What can hang from each mark:
repor: laka
zuso: laka moro rimav
zari: lenole
folo: laka
zeto: nufoto
lape: laka
rimav: nufoto zuso
lenole: nufoto zari
nufoto: bukikap lenole rimav zeto
laka: folo lape repor zuso

Every row comes from one small tree of marks. The marks that hang from a mark follow it in brackets, in alphabetical order. Every link used is in the known rows. Which tree was each row made from?
Known rows:
zari[lenole[nufoto[rimav[zuso]]]]: -64	-127	-170	344	97	69	42	117	359	130	39	55	-85	-391	32	-215	106	111	-183	-242	53	79	317	-27	-91	-449	-89	-102	22	45	24	174	-91	87	-30
zuso[rimav]: -176	-99	-61	124	252	59	98	160	338	-50	59	144	87	-293	14	-245	-24	16	-283	-156	152	-13	36	167	-154	-376	-70	-181	86	110	148	103	-56	285	-5
zuso[laka moro]: -79	-69	-60	224	338	11	-84	233	170	-166	56	99	190	-257	-98	-159	65	78	-454	-97	219	-63	-67	281	-97	-382	-59	-124	-85	183	158	52	-38	169	-55
repor[laka[folo lape zuso[moro rimav[nufoto]]]]: -80	-74	88	413	124	137	243	173	93	50	-11	367	-39	80	266	-113	148	-326	-199	-223	-34	163	-70	196	-36	-351	-239	-132	-38	79	40	40	107	45	-21
nufoto[bukikap lenole[zari] rimav zeto]: -37	137	-279	220	159	-9	-42	-83	136	-242	153	-18	20	-210	-249	-358	-68	248	-67	-107	230	234	228	-62	234	-391	679	71	-83	303	307	115	176	105	8
zeto[nufoto[lenole rimav]]: -229	60	-111	385	173	-97	3	-31	275	-126	71	7	-6	-201	-238	-507	142	13	-212	-133	122	127	129	-114	-86	-373	299	-145	174	62	68	102	64	111	-80
laka[folo lape repor zuso[moro]]: -120	-19	318	334	-13	297	438	198	248	34	48	375	117	168	254	-3	364	-270	49	-362	-33	136	-77	94	-110	-304	-166	54	-89	2	16	68	205	74	83
lape[laka[folo]]: -183	-153	-3	267	174	237	233	370	552	49	50	217	120	-167	-15	-268	204	-93	-156	-223	95	154	103	99	-216	-432	147	-148	122	-12	29	133	-50	241	-5
zari[lenole[nufoto[bukikap]]]: -35	-25	-90	287	236	159	87	185	485	125	126	89	18	-421	57	-308	54	104	-198	-136	109	27	398	16	-142	-462	33	-117	5	-70	91	84	-69	43	-29
laka[lape repor]: -129	0	152	111	59	212	341	239	348	32	57	295	121	-58	175	-73	204	-89	-31	-303	85	30	21	125	-184	-359	13	-100	-73	9	48	90	30	78	101
repor[laka[folo lape zuso]]: -172	51	170	287	57	373	358	273	338	148	-4	435	15	70	255	-240	285	-246	-87	-313	16	178	31	110	-138	-364	68	-261	-72	-102	14	90	83	30	3
nufoto[rimav[zuso[laka[lape] moro]] zeto]: -19	-73	-213	288	133	-57	-111	82	-68	-192	-15	49	70	-82	-172	-114	-40	96	-229	-243	136	149	-17	21	144	-410	91	59	-105	487	131	88	20	133	47
laka[lape zuso]: -206	10	100	209	120	302	271	182	428	68	5	311	36	-96	152	-192	186	-102	-92	-311	82	125	82	80	-128	-288	-34	-149	-13	-12	22	79	63	152	47
laka[repor zuso[moro]]: -145	-94	204	244	112	144	242	97	283	-67	160	225	107	-50	218	-171	237	-85	-133	-174	32	7	-43	168	-145	-283	-124	27	-94	44	79	32	62	134	-34
nufoto[bukikap lenole]: -130	5	-109	219	216	35	-1	92	385	-88	115	118	22	-205	-105	-477	9	161	-190	-123	151	124	134	-49	-33	-396	411	-73	-69	42	115	153	68	121	-41
laka[repor zuso[rimav]]: -162	-141	153	146	76	244	291	51	322	-10	146	266	44	-63	289	-237	139	-135	-120	-240	-18	18	-44	238	-116	-298	-184	-66	-15	15	139	39	62	238	-32
zuso[laka[lape] moro rimav[nufoto[lenole]]]: 18	-159	-145	312	300	-76	-93	89	-51	-176	8	109	28	-123	-52	-77	-72	-63	-443	-177	168	62	-123	289	67	-373	-224	-48	-76	288	114	14	104	136	-18
nufoto[bukikap zeto]: -101	11	-132	194	199	25	2	123	333	-87	96	81	149	-215	-76	-403	-96	182	-105	-51	158	125	190	-56	-28	-406	420	-54	3	158	171	87	-57	165	20
laka[folo]: -235	-24	36	280	114	119	189	291	483	82	-35	229	140	-170	18	-242	165	-5	-136	-228	98	108	76	26	-199	-406	124	-185	81	-73	10	196	-43	234	38
folo[laka[lape repor zuso[moro]]]: -165	-159	228	242	120	242	435	93	238	-117	167	290	80	27	65	-85	272	-43	-46	-331	62	75	-110	183	-102	-295	-134	-17	-83	283	44	-9	114	70	28
lenole[nufoto[bukikap zeto] zari]: 41	147	-234	211	250	111	114	14	351	-25	93	49	69	-426	-37	-57	-41	151	-91	-40	188	3	399	43	-6	-479	340	84	-55	109	219	-26	7	139	84
zuso[laka]: -139	-46	-78	154	255	135	-32	244	336	-62	39	158	139	-265	-30	-264	54	94	-370	-170	192	-23	-12	252	-120	-402	63	-260	-13	28	131	92	-90	216	-27
zeto[nufoto[bukikap lenole[zari]]]: -159	137	-185	302	217	30	3	39	328	-81	101	30	12	-332	-228	-441	127	38	-218	-55	174	73	235	-37	-81	-436	333	-130	52	-30	103	52	145	47	16
folo[laka[lape repor zuso[rimav]]]: -193	-200	177	136	93	317	500	53	274	-78	171	320	17	18	136	-135	187	-96	-57	-381	21	64	-110	233	-81	-307	-200	-86	7	249	108	-11	117	153	49
zari[lenole]: -155	-116	-12	200	170	153	84	314	488	100	111	127	91	-397	66	-361	114	71	-238	-172	181	73	240	110	-248	-371	-43	-299	46	-85	32	179	-93	113	-24
lenole[nufoto[bukikap rimav[zuso[laka]] zeto] zari]: 101	79	-416	279	176	49	-93	-55	112	-107	42	-3	-48	-335	-139	-34	-75	212	-174	-143	105	48	273	37	244	-529	302	126	-129	328	279	19	36	145	61
folo[laka[lape repor zuso]]: -202	-151	211	173	51	357	502	106	386	-39	133	333	29	21	121	-160	258	-40	14	-386	26	93	-56	176	-135	-307	-40	-94	-34	158	35	15	75	105	54

Which tree is each row?
-147	-238	153	231	59	392	410	202	415	34	150	301	61	56	236	-231	258	-281	-68	-295	-67	161	-34	223	-138	-375	-110	-28	65	16	90	36	84	256	-16 | lape[laka[folo repor zuso[rimav]]]
-30	-89	-293	266	177	-87	-61	-50	169	-111	75	38	-29	-293	-46	-276	-197	102	-180	-32	167	169	166	88	116	-409	238	5	4	218	164	69	67	193	21 | zuso[rimav[nufoto[bukikap lenole[zari] zeto]]]
-149	-115	-166	308	50	35	-67	186	203	-52	-75	141	-21	-102	-108	-207	93	80	-243	-318	14	149	-45	41	66	-461	73	-156	-4	164	101	228	-34	236	-2 | nufoto[rimav[zuso[laka[folo]]]]
-25	-80	-69	281	195	156	119	153	441	146	101	55	110	-439	91	-259	39	114	-148	-120	198	48	415	14	-215	-399	42	-108	40	-13	18	56	-115	89	-13 | zari[lenole[nufoto[zeto]]]
67	-175	-276	349	313	-193	-275	-23	-102	-269	97	-16	64	-170	-137	-312	-263	115	-405	14	175	99	-40	179	190	-407	64	61	-59	391	196	-7	75	153	-78 | zuso[laka moro rimav[nufoto[bukikap lenole zeto]]]
8	48	-152	269	250	44	68	21	386	1	79	65	80	-308	-12	-248	-83	139	-91	-55	129	30	322	-69	-43	-461	355	64	2	117	153	6	-73	166	19 | lenole[nufoto[bukikap zeto]]
-25	29	-387	258	57	-26	-107	-100	105	-158	94	-21	-79	-215	-225	-320	-72	271	-65	-171	138	283	195	-153	257	-446	570	104	-157	348	195	175	155	123	32 | nufoto[bukikap lenole[zari] rimav[zuso] zeto]
-117	-72	-199	228	101	61	-32	165	156	-73	-70	140	-46	-103	-103	-145	65	77	-259	-362	63	121	-51	79	79	-433	47	-145	-65	250	112	177	-17	165	37 | nufoto[rimav[zuso[laka[lape]]]]
-33	93	-170	207	210	138	163	52	369	27	48	74	116	-473	4	22	32	109	-118	-84	232	-28	361	115	-116	-426	204	25	-18	93	135	-25	-38	194	81 | lenole[nufoto[zeto] zari]
-11	-238	-69	432	-60	-32	12	246	74	67	-134	240	-15	21	128	86	137	-95	-185	-306	-75	117	-148	134	19	-448	-302	-5	-115	135	-110	147	-5	86	87 | rimav[nufoto zuso[laka[folo lape repor] moro]]
-54	130	-166	257	228	66	149	18	329	-58	57	71	-20	-406	-51	54	133	86	-180	-158	139	-19	301	124	-5	-449	147	14	23	115	231	59	6	170	38 | lenole[nufoto[rimav] zari]
73	-95	-230	399	163	-48	-83	18	144	-11	125	-54	-20	-336	-82	-265	-37	168	-148	-109	90	131	355	-141	73	-464	71	131	-45	290	126	91	-19	22	-15 | zari[lenole[nufoto[bukikap rimav[zuso[moro]] zeto]]]
-245	-206	67	297	247	123	228	91	326	-139	141	167	63	-189	-88	-244	176	97	-225	-178	138	59	-24	149	-140	-301	-53	-103	8	268	65	35	19	197	-56 | folo[laka[zuso[moro]]]
-125	-285	141	295	112	104	368	18	137	-135	136	257	-25	32	130	-41	132	-110	-112	-280	-18	82	-145	251	-16	-293	-359	20	-6	355	54	-33	105	131	18 | folo[laka[lape repor zuso[moro rimav[nufoto]]]]
-150	-82	261	353	20	200	335	167	312	15	99	285	138	67	241	-138	316	-156	-33	-243	-32	89	-79	104	-133	-316	-113	34	-60	-11	15	103	118	162	-8 | laka[folo repor zuso[moro]]
-15	140	-200	227	274	137	127	90	423	9	78	106	12	-436	-33	-26	72	103	-177	-95	130	-50	348	120	-36	-483	196	7	-60	21	218	17	24	140	55 | lenole[nufoto[bukikap] zari]
-134	-144	-160	356	85	-121	-43	26	325	2	-11	74	22	-254	7	-347	-76	156	-134	-70	173	215	149	-37	-78	-337	325	-79	52	67	-64	133	-72	186	-31 | rimav[nufoto[lenole zeto]]
-40	-139	23	289	7	145	120	298	91	26	-56	260	93	30	67	43	217	-97	-202	-364	11	56	-167	153	-46	-450	-230	-13	-202	169	-17	129	72	97	103 | rimav[zuso[laka[folo lape repor] moro]]
-84	3	-269	441	218	-177	-234	23	14	-190	30	-38	-34	-154	-323	-393	42	54	-359	-94	15	48	25	-73	100	-490	64	-52	46	309	166	77	38	70	-49 | zeto[nufoto[bukikap rimav[zuso[laka moro]]]]
-92	-236	101	323	100	-12	149	-11	162	-77	113	191	-7	-49	283	-116	86	-139	-191	-130	-44	25	-97	247	-47	-279	-347	60	-5	120	78	5	49	186	-54 | laka[repor zuso[moro rimav[nufoto]]]
-146	-28	227	164	-2	369	404	154	374	48	73	361	60	38	300	-126	293	-162	18	-355	-15	101	-1	137	-144	-287	-75	-70	-86	-28	22	53	98	94	53 | laka[lape repor zuso]
39	19	-424	234	104	14	-215	-61	6	-209	88	-23	-60	-199	-260	-320	-104	267	-186	-185	174	234	116	-27	328	-479	529	61	-184	376	257	131	157	117	28 | nufoto[bukikap lenole[zari] rimav[zuso[laka]] zeto]
20	-156	-394	424	59	-226	-234	-15	86	-62	-1	-16	-89	-308	-101	-187	-103	227	-170	-37	133	221	183	-82	156	-429	232	159	-163	288	-21	129	63	111	44 | rimav[nufoto[bukikap lenole[zari] zeto] zuso[moro]]
-182	-55	68	168	173	294	289	113	319	15	28	289	23	-89	161	-177	94	-169	-156	-315	77	91	35	152	-86	-296	-184	-116	19	82	98	43	98	197	49 | laka[lape zuso[rimav]]
-114	-57	110	214	77	228	168	287	309	1	36	266	176	-33	108	-167	190	-37	-197	-273	42	15	-110	236	-116	-429	27	-190	-40	-51	96	122	-7	172	12 | zuso[laka[folo repor]]
-52	-141	-198	372	184	-6	-122	109	151	-62	-9	139	-30	-88	-43	-346	-116	19	-327	-174	27	174	-56	164	126	-464	68	-137	32	83	134	143	58	209	-32 | zuso[laka[folo] rimav[nufoto[bukikap lenole]]]
31	-164	53	348	124	7	130	191	-31	-102	-2	235	96	73	126	90	67	-212	-277	-253	-10	29	-222	341	37	-418	-399	-3	-32	238	101	41	95	124	65 | zuso[laka[folo lape repor] moro rimav[nufoto]]
-98	-67	-233	310	70	-54	-31	37	302	-4	-3	69	8	-346	-8	-211	-40	161	-124	-71	217	192	220	60	-16	-358	323	-66	15	66	-1	105	-5	170	11 | rimav[nufoto[lenole[zari] zeto]]
-125	-77	-196	318	113	-46	-5	112	369	10	-21	121	-54	-368	17	-182	62	110	-213	-117	172	128	175	124	-68	-376	174	-145	6	-46	-1	163	1	166	-1 | rimav[nufoto[lenole[zari]]]
-104	-207	200	314	73	315	341	252	391	-3	159	268	121	62	178	-172	349	-236	-62	-243	-30	152	-33	169	-165	-355	-69	61	-11	29	45	41	100	183	-37 | lape[laka[folo repor zuso[moro]]]
-90	-140	-252	253	151	-72	-6	-24	200	-59	30	49	1	-338	11	-189	-129	72	-201	-67	205	132	151	157	8	-360	111	-56	52	169	92	72	18	242	25 | zuso[rimav[nufoto[lenole[zari] zeto]]]
-89	-122	-210	304	180	-108	-165	131	42	-181	3	42	6	-184	-172	-165	50	136	-371	-210	95	55	-81	109	93	-435	-39	-44	-88	348	147	165	-36	195	-47 | nufoto[rimav[zuso[laka moro]]]
-162	-42	-149	506	132	-131	-116	111	78	-84	-44	29	16	-127	-259	-288	176	-48	-328	-190	19	75	-21	-42	-19	-476	-61	-103	122	201	35	117	35	140	-21 | zeto[nufoto[rimav[zuso[laka[folo] moro]]]]
29	-101	-270	339	256	-202	-125	-57	0	-215	117	-18	14	-289	-108	-184	-192	107	-255	41	186	115	96	139	142	-388	118	143	-53	365	198	30	128	149	2 | zuso[moro rimav[nufoto[bukikap lenole[zari] zeto]]]
-38	-279	-201	294	-60	-41	-118	106	163	51	-70	124	-14	-151	148	-177	-54	111	-186	-176	1	106	-43	112	16	-437	-22	-88	-48	123	-85	103	-156	173	15 | rimav[nufoto[zeto] zuso[laka[repor]]]
-162	-187	184	260	15	400	389	268	517	68	142	313	78	47	217	-245	344	-216	-6	-308	-64	184	18	144	-173	-367	44	-73	24	-88	8	68	50	220	-24 | lape[laka[folo repor zuso]]
-39	-89	-34	322	12	32	68	181	-17	-111	-27	181	32	84	-45	9	180	-44	-164	-378	-6	109	-144	85	112	-452	-100	35	-128	296	109	168	96	107	55 | nufoto[rimav[zuso[laka[folo lape repor] moro]]]
